Every row comes from one small tree of marks. The marks that hang from a mark follow it in brackets, in alphabetical order. Every link used is in the known rows. Which tree was each row made from?
Known rows
S[H[B E[U[C]] G M]]: [ -7 -55   5 -25 -13 -42 -16 -39 -22 -57   1 -21 -12 -27  -7 -72   9 -41
 -23  -5   4 -22   7  23]
E[H[B G M S] U[C]]: [-33 -29   0 -18  21 -70 -20 -32 -42 -26  -5 -27  -1  -8  14 -77  35 -64
 -17  -3  -1  -9  29  40]
G[H[E M S]]: [ -8 -28  -8 -17 -11 -52 -20 -28 -39 -37   1 -13 -16 -41  23 -21 -10 -28
 -24 -12   8 -25   3  11]
P[H[B E[U] G M S]]: [-11 -40  -3  -8   1 -80 -35 -68 -70 -26 -19 -51  -7 -37   6 -75   8 -73
 -33 -14  11  22  -1  31]
B[H[E]]: [ -2 -26   1   6 -27   2   1 -14 -27 -29  -1 -14  -7 -22  15   0 -18   4
  -6 -12 -14 -11 -13   9]
C[U[E[H[M]]]]: [ -3 -25  11 -12  25 -26  22  17   5  -6  19   0 -29  -5 -14 -14   6 -11
 -21   7  -3 -30   5   1]
U[C E[H[G S]]]: [-22 -34  -1   5   4 -37   9  12 -39 -22  20  -4 -14 -12  -5 -32  31 -13
   8   3   3 -23  10   1]
P[H[B M S] W]: [ 18 -17 -31 -31 -11 -70 -13 -34 -41 -17 -17 -36 -22 -20   0 -44 -14 -60
 -29 -20   4  20 -13 -21]
S[H[B G]]: [  7 -23   2 -32 -10 -20   0 -21 -10 -29  -5 -16  -9 -28   7 -39  -7 -29
 -11 -12  20  -3   2   3]
J[P[H W]]: [ 18  10  -9  -6  -6  -4  13  12 -20  40  -5 -21  -7  -3 -15  -1 -19 -23
  -6  -8  -4   2 -20 -25]
J[P[H[G S] W]]: [ 17 -10 -13 -16  -5 -41  -2 -17 -50  33  -5 -36  -7 -20  -4 -27 -11 -50
 -16 -12  11  10 -20  -5]
P[H[B G M S] J W]: [ 30 -22 -27 -31 -25 -80 -21 -57 -67  -7  -9 -49 -23 -34   0 -62  -9 -76
 -41 -30   4  23 -22 -13]
W[P]: [ 15   9  10  -3  -2   2   9   8  -8   8  -1 -18   3  -2  -4 -18 -10  -6
 -12  10   3   0  -1 -21]
G[H[B E S]]: [ -9 -26  -4  -9  -8 -42 -23 -29 -51 -38 -12 -17  -8 -40  31 -20  -7 -35
  -7 -25   6 -17   3  10]
U[C E]: [  1 -22  -8   7 -12   3  13  30   2 -24  20  10  -7   4 -27  -4  15  16
  17   3 -11 -24 -10 -25]
E[H[G] U[C]]: [-28 -10  14  12  18 -11   6   7 -22  -2   4  -6   2   8   2 -35  26 -17
   9  13 -11  -8  28  23]
W[P[H[B]]]: [ 19   9   5  -8  -8 -18   0  -8 -30   2 -21 -39  -4  -9  -5 -39 -17 -36
 -17 -10   3  22 -11 -44]
S[H[B E[U]]]: [-11 -29   8  -4  -1 -13   6 -13 -20 -25  -4  -9  -3 -21   7 -38   1 -15
  -2   1   5 -12  19  25]
P[H[B E[U] M] J W]: [ 17 -17 -11   3 -19 -46 -10 -39 -60  -1  -8 -40 -18 -22  -9 -49  -8 -51
 -30 -14 -19  12 -10  -1]
P[H]: [  5   4  -6   3  -7  -9   3  -2 -15   5  -8 -10  -9  -2  -7  -6  -9 -10
  -2  -5  -2  19  -8 -27]
M[H]: [  7   9  -3 -11  -4   3   4   6 -11   1  -7 -10  -7 -18   1   4 -11  11
  -3   6  -3   2  -2 -18]
C[U[E[H[G]]]]: [  1 -29  20   0  24 -16  20  12 -13   0  17  -6 -22 -12 -10 -12   7 -12
  -8   4   3 -19   2   7]
S[H[B E G M]]: [  2 -49   8 -33 -18 -43 -19 -53 -25 -52  -5 -27 -24 -47   3 -53  -9 -41
 -39 -16  21 -15  -7  16]
H[B E[U] G M S]: [-16 -44   2 -12   8 -71 -38 -66 -55 -31 -10 -41   1 -36  12 -69  17 -64
 -31  -9  12   3   8  58]
H[B G M S]: [ -3 -29  -8 -34   1 -68 -35 -57 -32 -30 -10 -35  -5 -29  11 -56   8 -62
 -33 -20  18   6  -5  26]
C[U]: [ 18 -16   7 -11  14  -4   0  -2  15   3   3   7  -8  11  -6   4  -8  -8
 -13  -3  -6  -4  -7   1]
P[H[B G] J W]: [ 35  -6 -13  -9 -27 -32  -7 -34 -55   5 -12 -39 -18 -23  -6 -35 -15 -52
 -19 -27  -7  25 -25 -27]

Which tree is each row?
[ 18 -21  -1  -9 -24 -70 -25 -53 -74  -9  -9 -52 -18 -32  -2 -68  -6 -61
 -52 -21   4  11 -17 -24]  W[P[H[B E M S] J]]
[-10 -39   3  -4  -9 -12   1  -6 -14 -41   1   1  -5  -7  -3 -42  10 -11
   4  -2  -7 -23  14  10]  S[H[B E[U[C]]]]
[-13 -46  -5 -12 -14 -54 -14 -49 -56 -36   1 -40   1 -39  22 -56  -3 -41
 -26  -4  -2  -3   2  55]  B[H[E[U] G M S]]
[ 13   0 -19 -11  -2 -31   7   2 -37  38  -4 -23  -6  -7  -5 -12 -12 -34
 -10  -9   4   4 -15 -15]  J[P[H[S] W]]
[-33 -14   5  -9  29 -59  -3 -25 -40   1   2 -26   0 -16  19 -58  23 -46
 -19  13  12   0  35  52]  E[H[G M S] U]
[  0 -34   2 -14  -9 -49 -35 -54 -68 -31 -20 -40 -13 -52  16 -33  -3 -37
 -23 -16  11   5 -10  13]  M[H[B E G S]]
[-12 -19   3  12  -8  -2  -2  10 -24 -28   4   4   1 -11   8 -12   1  -2
  14   1 -21 -29  13   4]  G[H[E[U[C]]]]
[  4 -14  -7 -29  -2 -45 -23 -36 -48 -18 -19 -37  -5 -40  16 -35  -2 -38
 -16 -13  13  12  -4   4]  M[H[B G S]]
[-33   2   9  -8  29 -33   0 -11 -18  -3 -10 -22   1  -4  15 -47  19 -40
 -14   4  -4  -6  33  36]  E[H[B M] U]
[ 28  13   0 -11 -22 -28   5 -12 -31  18   3 -36 -13 -10 -16 -43 -16 -29
 -39  -2  -2  13 -15 -45]  W[P[H[M] J]]
[ -8 -31   9  10 -16  -6   0 -26 -44 -23  -1 -30   7 -29  17 -29  -9 -15
  -3  -2 -13  -1   0  41]  B[H[E[U] G]]
[-10 -41  -1  -6  -5 -46 -32 -39 -65 -35 -14 -33  -1 -34   7 -52  16 -36
  -8  -6  -8  -2   3  20]  M[H[B E[U[C]] G S]]
[-22 -21  -1  -1   2 -21  17  26  -4 -26  21   3 -22  -2 -19 -22  23   1
  -3   8  -9 -36   7 -15]  U[C E[H[M]]]
[ -2 -24  -4 -18   2 -48 -27 -43 -37 -19 -12 -27   2 -23  15 -40   9 -48
 -13 -19  16  10  -2  23]  H[B G S]
[-22 -41  -6 -11   2 -58   1  -2 -33 -33  22 -12 -22 -19  -9 -47  30 -27
 -12   3   6 -28   7   6]  U[C E[H[G M S]]]
[ -5  -6 -14 -25  -2 -38 -12 -11 -32 -26 -11 -14  -1 -27  32 -21  -6 -36
  -1 -23   8 -11   9   1]  G[H[B S]]
[-14 -27   6  24  -2  -2  -8  -3 -17 -17   5   4   4   7 -10 -16  17   1
   8   8 -20 -13   7  16]  H[E[U[C]]]
[-19 -38 -11 -18  -5 -61 -28 -29 -44 -54  -5 -18  -4 -26  18 -54  10 -48
 -12 -15  -9 -29  14  21]  G[H[B E[U[C]] M S]]
[-14 -30   7  15  -1 -12 -20 -18 -24 -29  -7  -7   5   2  -5 -31  20 -19
   5  -7 -19 -12   6  19]  H[B E[U[C]]]
[ -2 -31  -3 -10 -29 -18  -7 -29 -23 -39   0 -22 -13 -28  11 -15 -19 -10
 -26 -12 -12 -15 -16  13]  B[H[E M]]
[ 26 -11  -4 -30 -19 -75 -23 -54 -68  -2 -10 -63 -11 -33  -1 -84  -6 -78
 -52 -21  13  23 -17 -23]  W[P[H[B G M S] J]]
[ 15  -2  -9 -21  -6 -56  -2 -17 -34   0  -7 -38 -11 -15  -5 -51 -12 -40
 -36   2  13  18  -7 -34]  W[P[H[M S]]]
[ -4 -18   1 -12 -15 -25 -13 -18 -22 -34   0 -11 -18 -37  14  -9 -17 -16
 -22 -10   1 -27  -3   1]  G[H[E M]]
[ -3 -19  15   5  26  -6  29  31   0   5  18   7 -22   2 -11   2   7   3
  -1   7  -6 -25   7  -3]  C[U[E[H]]]
[-13 -58 -10 -12 -23 -54 -19 -42 -50 -52   6 -30  -2 -26  11 -60   6 -37
 -20  -6 -15 -14  -2  40]  B[H[E[U[C]] G M S]]
[-25 -22   3 -26  16 -71 -24 -47 -44 -22 -11 -34 -13 -28  23 -57  17 -65
 -33 -14  18  -2  15  33]  E[H[B G M S]]
[ 26 -21 -13  -4 -33 -46 -18 -47 -57 -13 -10 -37 -31 -28 -10 -34 -17 -48
 -39 -27 -14   7 -28 -24]  P[H[B E M] J W]
[-20 -35  -3  -6  10 -61 -29 -48 -42 -26  -9 -27   2 -22  12 -54  17 -48
 -24  -6   4  -2  13  48]  H[B E[U] M S]
[-25 -25  -7  10   6 -28  18  30 -26 -17  21   9 -14   1  -6 -18  31   3
  15   7  -5 -29  15 -10]  U[C E[H[S]]]
[-24 -33   0 -20  12 -69  -5 -24 -47 -29   5 -34 -18 -38   7 -58  23 -51
 -21  -8  19 -15  10  23]  U[E[H[B G M S]]]
[ 18  -1  -1   3 -21 -20  -6 -25 -40  14   0 -23  -9 -16  -7 -24  -5 -26
 -14 -16  -1  23 -17 -19]  P[H[G] J]
[-34 -18   5 -18  30 -70 -15 -39 -48 -11 -10 -37   1 -22  25 -73  26 -67
 -23  -1  12   2  33  56]  E[H[B G M S] U]
[-24 -19   3 -17  15 -60 -11 -32 -37 -10   0 -22 -14 -22  18 -44  15 -44
 -29   0  17  -4  17  30]  E[H[G M S]]
[ 28  -8 -32 -17 -24 -60   0 -23 -47  10   4 -24 -23 -14  -5 -34 -11 -40
 -31 -12  -5  15 -14 -26]  P[H[M S] J W]
[ -8 -42   4   9 -25  -6  -4 -19 -38 -39   4 -20   4 -16   5 -32   0 -11
   3  -4 -25 -11  -5  26]  B[H[E[U[C]] G]]
[-28 -13  -3 -21  19 -61 -15 -29 -32 -16 -10 -20 -12 -13  23 -44  17 -48
 -25 -11  10  -8  20  23]  E[H[B M S]]
